Each row was made from one small tree. The marks that hang from a mark follow it in brackets, in the order of their numbers. Every link used is in the known rows. Write each row's tree.
Known rows:
j_813(j_842(j_740 j_785)): 0.154	-0.179	1.766	0.314	-0.235	1.404	0.854	-0.179	-3.972	0.186	-3.248	0.312	1.618	2.518	-1.527	0.569	-2.700
j_813(j_842(j_406(j_260) j_785)): 0.247	-0.337	2.493	-0.655	-0.258	1.055	1.000	0.432	2.045	0.135	-1.354	0.315	1.134	-0.977	-0.277	0.109	-1.982
j_849(j_487 j_842(j_785 j_813)): 1.007	-0.916	2.489	0.707	-1.280	0.409	0.463	0.126	-3.022	-0.802	-5.692	0.534	1.290	-0.120	2.219	1.921	-2.970
j_813(j_842(j_406)): 1.313	-0.436	0.923	-0.546	0.183	1.866	1.106	1.142	2.099	-0.078	0.295	1.660	0.806	0.861	0.412	1.094	-1.991
j_849(j_487 j_842(j_406 j_740 j_785 j_813)): 0.735	-1.792	2.354	0.829	-0.847	-0.322	0.199	0.128	-5.574	-0.471	-3.515	0.617	1.868	3.215	1.816	0.303	-4.143
j_740(j_842(j_785)): -0.862	-0.167	2.871	0.594	-0.974	2.559	1.622	0.165	-2.718	-0.321	-1.968	0.724	-0.259	-1.795	1.702	2.137	-2.329
j_785(j_842): 1.328	0.553	0.136	0.536	-0.574	2.306	2.013	-0.808	-0.420	-0.797	-2.634	0.611	0.435	-0.525	2.438	0.849	-1.417
j_260(j_406): 2.566	-0.551	1.913	0.615	-0.566	2.603	1.486	0.329	1.052	-0.638	-1.512	1.188	0.011	-0.762	2.075	1.027	-0.739
j_740(j_842): 0.260	0.106	1.606	0.889	-0.948	2.667	1.654	0.099	-1.220	-0.550	-0.305	1.379	-0.082	-2.336	2.962	2.338	-2.010
j_842(j_406 j_740 j_785 j_813): 0.177	-1.892	3.446	0.723	-0.310	1.640	1.116	0.062	-4.054	0.217	-1.412	0.156	0.217	4.986	-0.131	-1.223	-3.545
j_849(j_487 j_842(j_406 j_785)): 0.435	-1.035	1.973	0.224	-1.050	0.077	0.309	0.864	-3.766	-0.673	-3.938	1.246	1.840	-0.681	2.094	1.863	-2.967
j_813(j_842(j_406 j_740)): 0.942	-0.660	0.529	0.042	0.264	1.398	0.804	0.621	-1.462	0.139	0.314	1.308	1.495	2.922	-0.161	0.219	-2.939
j_487(j_849): 1.929	0.443	2.051	1.105	-1.320	2.457	1.464	0.157	1.988	0.132	-2.493	0.911	1.692	-0.536	1.889	1.288	-1.575
j_785(j_842(j_406(j_260) j_740)): 0.878	0.095	0.211	0.780	-0.606	0.898	1.670	-1.511	-1.676	-0.484	-0.493	-0.134	1.336	0.174	2.352	-1.609	-2.327
j_487(j_849(j_842(j_406 j_740 j_785 j_813))): 0.823	-0.589	2.416	1.151	-0.928	0.481	1.207	0.353	-1.128	-0.334	-1.714	0.497	1.964	4.319	0.520	0.216	-3.301
j_487(j_849(j_842(j_406(j_260) j_740 j_785))): 0.214	0.283	1.956	1.382	-1.461	-0.226	0.976	-0.254	-1.279	-0.344	-2.400	0.187	3.018	0.727	0.508	-0.018	-2.475
j_813(j_842(j_406 j_740 j_785)): -0.018	-0.821	1.873	-0.197	0.261	1.308	0.802	0.631	-2.960	0.407	-1.249	0.689	1.402	3.675	-1.235	-0.131	-3.147
j_849(j_842): 0.629	0.317	-0.190	1.211	-0.899	1.027	1.207	0.212	-1.700	-1.535	-3.114	1.610	1.454	-0.996	1.144	2.790	-1.347

Write each row's tree:
1.489	0.246	0.862	0.894	-1.033	1.018	1.294	1.058	2.049	-0.694	-1.015	1.677	2.034	0.780	2.034	1.802	-1.935 | j_487(j_849(j_842(j_406)))
1.287	0.630	0.373	1.852	-1.346	0.665	1.179	-0.047	-2.202	-0.723	-2.788	1.044	2.909	1.633	1.144	1.559	-2.203 | j_487(j_849(j_842(j_740)))
1.043	-1.698	2.632	0.181	-0.925	0.214	0.449	0.698	-1.944	-0.674	-3.683	0.926	1.127	1.021	2.424	1.292	-3.418 | j_849(j_487 j_842(j_406 j_785 j_813))
0.623	0.106	2.095	0.681	-1.182	0.936	1.245	1.085	0.652	-0.512	-2.342	1.081	2.057	1.218	0.986	1.596	-2.176 | j_487(j_849(j_842(j_406 j_785)))
-0.476	-1.134	4.012	0.280	-0.937	1.709	1.628	-0.113	1.326	-0.163	0.812	0.105	-0.722	-1.336	2.582	0.050	-2.823 | j_740(j_842(j_406(j_260) j_785 j_813))
-0.789	-0.859	3.099	0.124	-0.679	2.381	1.594	0.809	-1.791	-0.122	0.075	1.092	-0.451	-0.635	2.022	1.430	-2.680 | j_740(j_842(j_406 j_785))
1.143	-0.959	0.339	1.112	-0.943	-0.276	0.076	0.243	-5.945	-0.660	-2.588	1.536	2.789	0.998	2.730	1.215	-3.440 | j_849(j_487 j_842(j_406 j_740))
0.355	0.588	1.530	1.586	-1.379	0.513	1.128	-0.029	-3.509	-0.477	-4.152	0.395	2.817	2.049	-0.013	1.374	-2.379 | j_487(j_849(j_842(j_740 j_785)))
-0.271	-0.977	2.019	1.181	-0.826	-0.341	0.919	-0.527	-2.958	-0.988	-2.012	-0.021	1.598	1.971	0.232	-0.482	-2.898 | j_849(j_842(j_406(j_260) j_740 j_785 j_813))
1.716	-0.908	0.580	0.565	-0.016	1.636	1.842	-0.773	-1.705	-0.499	0.092	0.371	0.178	4.148	2.376	-1.413	-3.146 | j_785(j_842(j_406 j_740 j_813))
0.996	-0.389	0.214	1.822	-0.757	0.618	1.079	-0.446	-3.821	-1.362	-2.681	0.982	1.419	2.945	0.858	1.222	-2.468 | j_849(j_842(j_740 j_813))
0.858	-1.122	2.205	1.309	-1.245	-0.149	0.240	-0.548	-6.654	-0.657	-5.550	0.251	2.033	2.039	1.505	0.980	-3.585 | j_849(j_487 j_842(j_740 j_785 j_813))
-0.005	-0.312	1.968	0.536	-1.010	1.794	1.534	0.052	1.409	-0.377	1.543	1.045	0.144	-3.484	3.493	0.884	-2.152 | j_740(j_842(j_406(j_260)))
0.118	-1.190	1.545	0.834	-1.034	-0.511	0.043	0.278	-7.708	-0.409	-3.980	0.901	2.699	1.615	1.508	0.988	-3.699 | j_849(j_487 j_842(j_406 j_740 j_785))
1.742	-0.261	0.440	1.051	-0.400	1.892	1.922	-1.585	-2.440	-0.693	-2.035	0.027	0.424	3.289	2.213	-0.743	-2.636 | j_785(j_842(j_740 j_813))
-0.152	-0.400	2.096	-0.063	-0.234	0.472	0.733	-0.231	-1.457	0.325	-1.195	-0.023	1.910	1.139	-0.975	-0.899	-2.732 | j_813(j_842(j_406(j_260) j_740 j_785))
-0.063	-0.866	1.914	1.038	-1.434	-1.073	-0.002	-0.530	-6.165	-0.406	-4.109	0.122	3.026	-1.008	1.804	0.115	-3.344 | j_849(j_487 j_842(j_406(j_260) j_740 j_785))
1.432	-0.582	0.967	0.730	-0.518	1.010	1.810	-1.613	-0.239	-0.450	-0.065	-0.289	0.581	1.842	2.651	-2.239	-2.714 | j_785(j_842(j_406(j_260) j_740 j_813))
1.255	-1.663	1.885	1.011	-0.178	1.755	1.130	-0.069	-2.360	-0.101	0.321	0.941	0.598	4.436	1.251	-0.988	-3.258 | j_842(j_406 j_740 j_813)
-0.530	-1.232	2.645	0.762	-0.432	1.528	0.887	0.210	-5.766	0.257	-2.150	0.463	1.197	3.090	-0.364	-0.584	-3.169 | j_842(j_406 j_740 j_785)
